Each row comes from the steps of one path. Every step used is in the known rows, and no mark comes twice. Write the path behind each row, first mark first.
Known rows
k -> m: [-36  23 -34   1  33 -11  29  45  28  13   4  17 -19  33  -7  -9 -42 -11
  -8   8 -24  12  10  32   1]
r -> g -> e -> m -> k -> z -> p: [ 27  -8  55   0  -8  10 -16  29  24  36 -21   2 -26 -32 -20   7  16 -16
   9 -15 -16  -4  -4  -7  17]
x -> z -> p: [ 11  -7  17  -2  63  -7  -9  10  26  -7  12  51  -4 -11  -9 -19  -6  19
   3   9  -6  17   1  11  20]
r -> g -> e -> m -> k: [ 18  50  14  -8  -4   8  32  10  18  22 -23 -15  -6  -1 -24   4  11 -35
  -8  -3 -30  -4   8  15   2]
k -> z -> p -> g -> r: [-11  21 -21 -23  25  27 -44 -59  18   4   5  80   1 -31 -12   7 -17  -8
  29   4 -13  12   1  -2  10]
p -> z -> e -> m -> k -> g -> r: [ 36  18  15 -14 -23  26  -8  29   2   9   3 -19   3 -34 -14   1  32 -15
   4  -9 -29  33   7 -12   9]
m -> k -> g -> e -> z -> x: [ 43 -10  35 -14 -49  16 -42   0   5  23  -8  26  -3  46 -24  13 -13  -7
   1 -16 -17  12   1 -31  19]
g -> e -> z: [ 32  58  -1   3  -8   8 -10   7   9  10 -12   8  34   5 -20 -11  15 -15
 -17  -1 -14  10  10  29  17]
s -> g -> e -> z: [ 25  87 -13 -21  -7  22 -18  -8  -6   6 -16 -17  37  31 -32   4  22 -21
 -29  -5 -23   4  14  24  10]
z -> e -> m: [  3  13  16  17  32  10  24  25  25   2  11 -19   2   9  -7 -26  21 -15
 -23  13 -22  19  27  21  10]
z -> e: [ 12  11 -13  20  36   5  12   3  32  -6   8  12  12   9  -1 -20  25 -13
   1  18 -17  29  26  20  11]
x -> z -> p -> g -> e -> m -> k: [ 28  28  51 -23  38   5  -7  19   3   7  -5  13 -28 -30 -23  10  27  -7
 -22  -6 -30  -5 -14 -19  19]
r -> g -> e -> m: [ -4  67  -4  -9   1  14  33  -6   9  17 -29 -21   8   4 -28  -9   3 -33
  -9   2 -27  -4  17  38   1]
x -> z -> p -> g: [ -5  17   2 -24  58   4  -5 -32  14 -12   0  62  -8   0 -13  -1  -1   9
  -2   7 -15  11  -3   1  13]
k -> g -> s: [ -1 -22 -49 -17  23   4   8 -30  10  -6  -2  62  14  58 -27 -11 -58  -7
  24  12 -20  13  -3  10  -3]
e -> z -> p: [  7  -5  16   4  25  10 -26 -30  29  -2   7  54  14   7 -11 -21  -5  16
  -1   2  -2  21  14   4  20]
s -> g -> e -> z -> p: [ 15  50   8 -16  15  26 -46 -32  -1   3 -10  12  22   9 -29   0  29   1
 -13  -2 -16   8  13   1  21]
p -> z -> e -> m -> k: [ 48  18  31  17  10   4  26  54  25   8  13 -43 -15 -28 -10   0  32  -8
 -38  -1 -21  36   9   0  17]
k -> g: [-17  -9 -39 -21  18   3  21 -20  17  -4  -5  42   5  58 -11  -5 -24  -5
  12   5 -24  17  16  23  -4]
s -> g: [-15  51 -46 -21  44  11  20 -26  17  -6   6   9  12  54 -21   7 -18 -11
 -18  12 -25  12  21  26  -4]
p -> g: [-20  48 -49 -20  38   8  30 -55  21 -10  -3  44   3  38 -14   8 -21 -17
  -9  13 -26  12  14  22  -5]
z -> p -> g: [-31   9 -30 -18  61  11   1 -81  27 -14   4  75 -13  15 -13   5 -15   4
   9  15 -19  14  14  -2   6]
m -> k -> g -> s: [ 23 -38 -34 -15  18  -1  10 -11  19   0   4  68   2  52 -24   2 -53 -12
  25   6 -24  14 -11 -15  -2]
z -> e -> m -> k -> g: [ 14 -34  26  -3   1  12  19  35  22   8   2 -11 -13  35  -5  -8  24 -15
  -4  -2 -33  19  17 -12   4]
e -> m -> k -> z -> p -> g: [  0 -26  34 -14  25  11  -5   5  28  17   8  34 -43   5 -12  17 -14  -2
 -15  -7 -21   2  -6 -21   9]

Which path is each row?
[ 37  23  19  15  33  -3   5  49  23  -5   6   0  19  -9  -2 -26  39  -8
 -12   7 -14  24  11  23  18]
x -> z -> e
[ 16  -3  14 -13  -8  26  -7  15  12   8   8   4   5  -3  -6 -13  27 -25
  16  -1 -34  19  16 -15   3]
z -> e -> m -> k -> g -> r
[ 35 -34  25  12   4  -2 -18  28  43  25  22  38 -31  33 -10  18 -52  -4
  -6  -3  -5  17  -1 -17  15]
m -> k -> z -> x
[ 41  11  38   6  -4  -4   7  79  19  33   0 -24 -15 -10 -16  11   4 -24
 -27 -11 -23   0  -6  14  12]
g -> e -> m -> k -> z
[ 34 -14   1   8  12 -10   8  45  41  18  10  26 -12  13  -3  11 -20 -11
  -4  -5 -13  15  -2  10   7]
m -> k -> z
[ 20  -7  38  22   4   9   6  65  27  20   5 -33  -3  -1  -4 -18  20 -15
 -27   0 -15  13  16  22  15]
k -> z -> e -> m
[ 35  19  48  -9 -10  18 -30  48   8  37   7 -38 -34  35 -35  32 -24 -21
 -42 -13 -23  -4  -2 -18  15]
s -> g -> e -> m -> k -> z -> x
[-12  73 -16 -22  23  15  28 -19  -1   3 -13  -6  -4  17 -26   9   1 -27
 -30   6 -36  -3  10  25   1]
p -> g -> e -> m
[ 29 -44  15   1   7  12   6  25  14   6   5  10  -4  32 -20 -16  -7 -17
   5   4 -29  13  -2 -27   5]
z -> e -> m -> k -> g -> s
[ 34  10  58   3 -39  15 -13  37  21  47 -17 -17 -32   9 -29  16 -23 -25
 -11 -15 -15  -7  -3  -9  14]
r -> g -> e -> m -> k -> z -> x
[ 25  29  12   3  21  -3  25  38  19  14   6 -14 -11   0 -19   4   2 -22
 -23   3 -30   5   5  10   8]
g -> e -> m -> k
[  2  46  -1   0  27   3  24  19  11  10  -1 -16   1   5 -22  -8  -3 -19
 -26   9 -26   5  14  34   8]
g -> e -> m
[ -8  54 -15 -26  12  37 -50 -91   8  -8   1  82  29 -20 -18 -10  -2  -3
  17   3 -12  14   9  -8  12]
e -> z -> p -> g -> r
[  3   5  23 -23  15  26 -34 -18  19  16  14  47 -22 -35 -14  12 -13 -13
   6  -6 -21   2  -7 -24   8]
e -> m -> k -> z -> p -> g -> r
[ 42 -26  55 -11  -1   3  10  85  11  11  -1 -26 -11  16  -5 -13  39 -10
 -17 -11 -30  13   1  -9  10]
x -> z -> e -> m -> k -> g
[  4  29 -45  -2  22   8  21 -50  21   1 -15  55  23  25 -31 -17 -53 -21
  24  14 -13   6   1  21  -3]
r -> g -> s
[ 17  42  20  -5 -13  22 -31 -44  13  12 -34  33  24 -17 -24 -16  30  -7
  19  -6  -8   7  13   9  21]
r -> g -> e -> z -> p
[ -9  25   1 -18  20  22 -22 -73  17  -8  -6  68   8  17 -16  -5  -2   6
  -5   1 -11  13  10  -6  13]
e -> z -> p -> g
[ 13 -37  -5 -16  15   3  21  10  13   7   7  33 -10  51 -28  -6 -54 -12
   1   2 -28   4 -11 -14  -4]
e -> m -> k -> g -> s
[ 13  17  19   8  -6  14 -22 -22  25   9  13  37   9  43 -19 -11 -42   4
 -20   3   0  18  15   0  17]
e -> z -> x
[ 27  -3  44 -13  21  14 -33  43   9  27   3 -20 -29  -5 -26  21  13  -7
 -24 -12 -24  -3  -2 -16  17]
s -> g -> e -> m -> k -> z -> p
[ 53 -26  26  25   6  -1  -4  62  42  17   9   4  -6  -6   4   1  30 -17
   0  -2 -14  23   7  -2  17]
m -> k -> z -> e
[  8   8   7   0  34  -4  39  30  35   9  18   4 -16  23 -12  -3 -22 -14
 -26   4 -24  11   9   9   1]
e -> m -> k
[ -1 -24   3 -22   9   3  33  24  20   9   4  12 -19  53 -12   1 -22 -10
 -10  -5 -32   9   7   0  -6]
e -> m -> k -> g
[-10  18  -6 -22   1  11  19  16  -3  12 -16  -9   1  35 -23  -4  -2 -17
  -7  -1 -34   2  13  24   1]
k -> g -> e -> m
[ 52   7  59  14  25  -4  16  90  24   9  14 -34  -8 -16  -4 -19  38 -13
 -34  -3 -22  15   2   0  17]
x -> z -> e -> m -> k
[ 28  80  -1  -6 -37  19  -3 -19   7  17 -39   2  40   4 -25 -12  22 -28
   2  -9 -15   3  13  33  10]
r -> g -> e -> z
[ 29  36  20 -16  -8   9   9  40   8  26 -12 -13 -23   0 -20  29   5 -32
 -32 -13 -33  -7  -9   3   5]
p -> g -> e -> m -> k -> z
[ 32 -30  55   9  19   1 -23  56  25  29   6   4 -33 -31 -15   7  12  -4
  -9  -9 -15   4  -5 -10  24]
g -> e -> m -> k -> z -> p
[ 25 -56  24  11  34  -6 -20  20  45  14  17  55 -26  -8  -2   8 -11   9
  14  -2  -5  18  -3 -13  19]
m -> k -> z -> p
[ 36 -13  28  -5 -14  11  19  49  13  10  -2 -37 -16   5 -10   4  33  -6
 -19 -10 -28  33   7  -9  11]
p -> z -> e -> m -> k -> g
[  3 -24 -17  -8  39  13 -31 -50  19   1   2  85 -10   3 -27   4 -49   1
  19   9  -8   6 -15 -13  13]
k -> z -> p -> g -> s
[ 33 -28  31 -16 -17  13 -44  -6   8  10 -15  45   2   8 -17   5  26   5
  21 -16 -18  14   0 -27  22]
m -> k -> g -> e -> z -> p
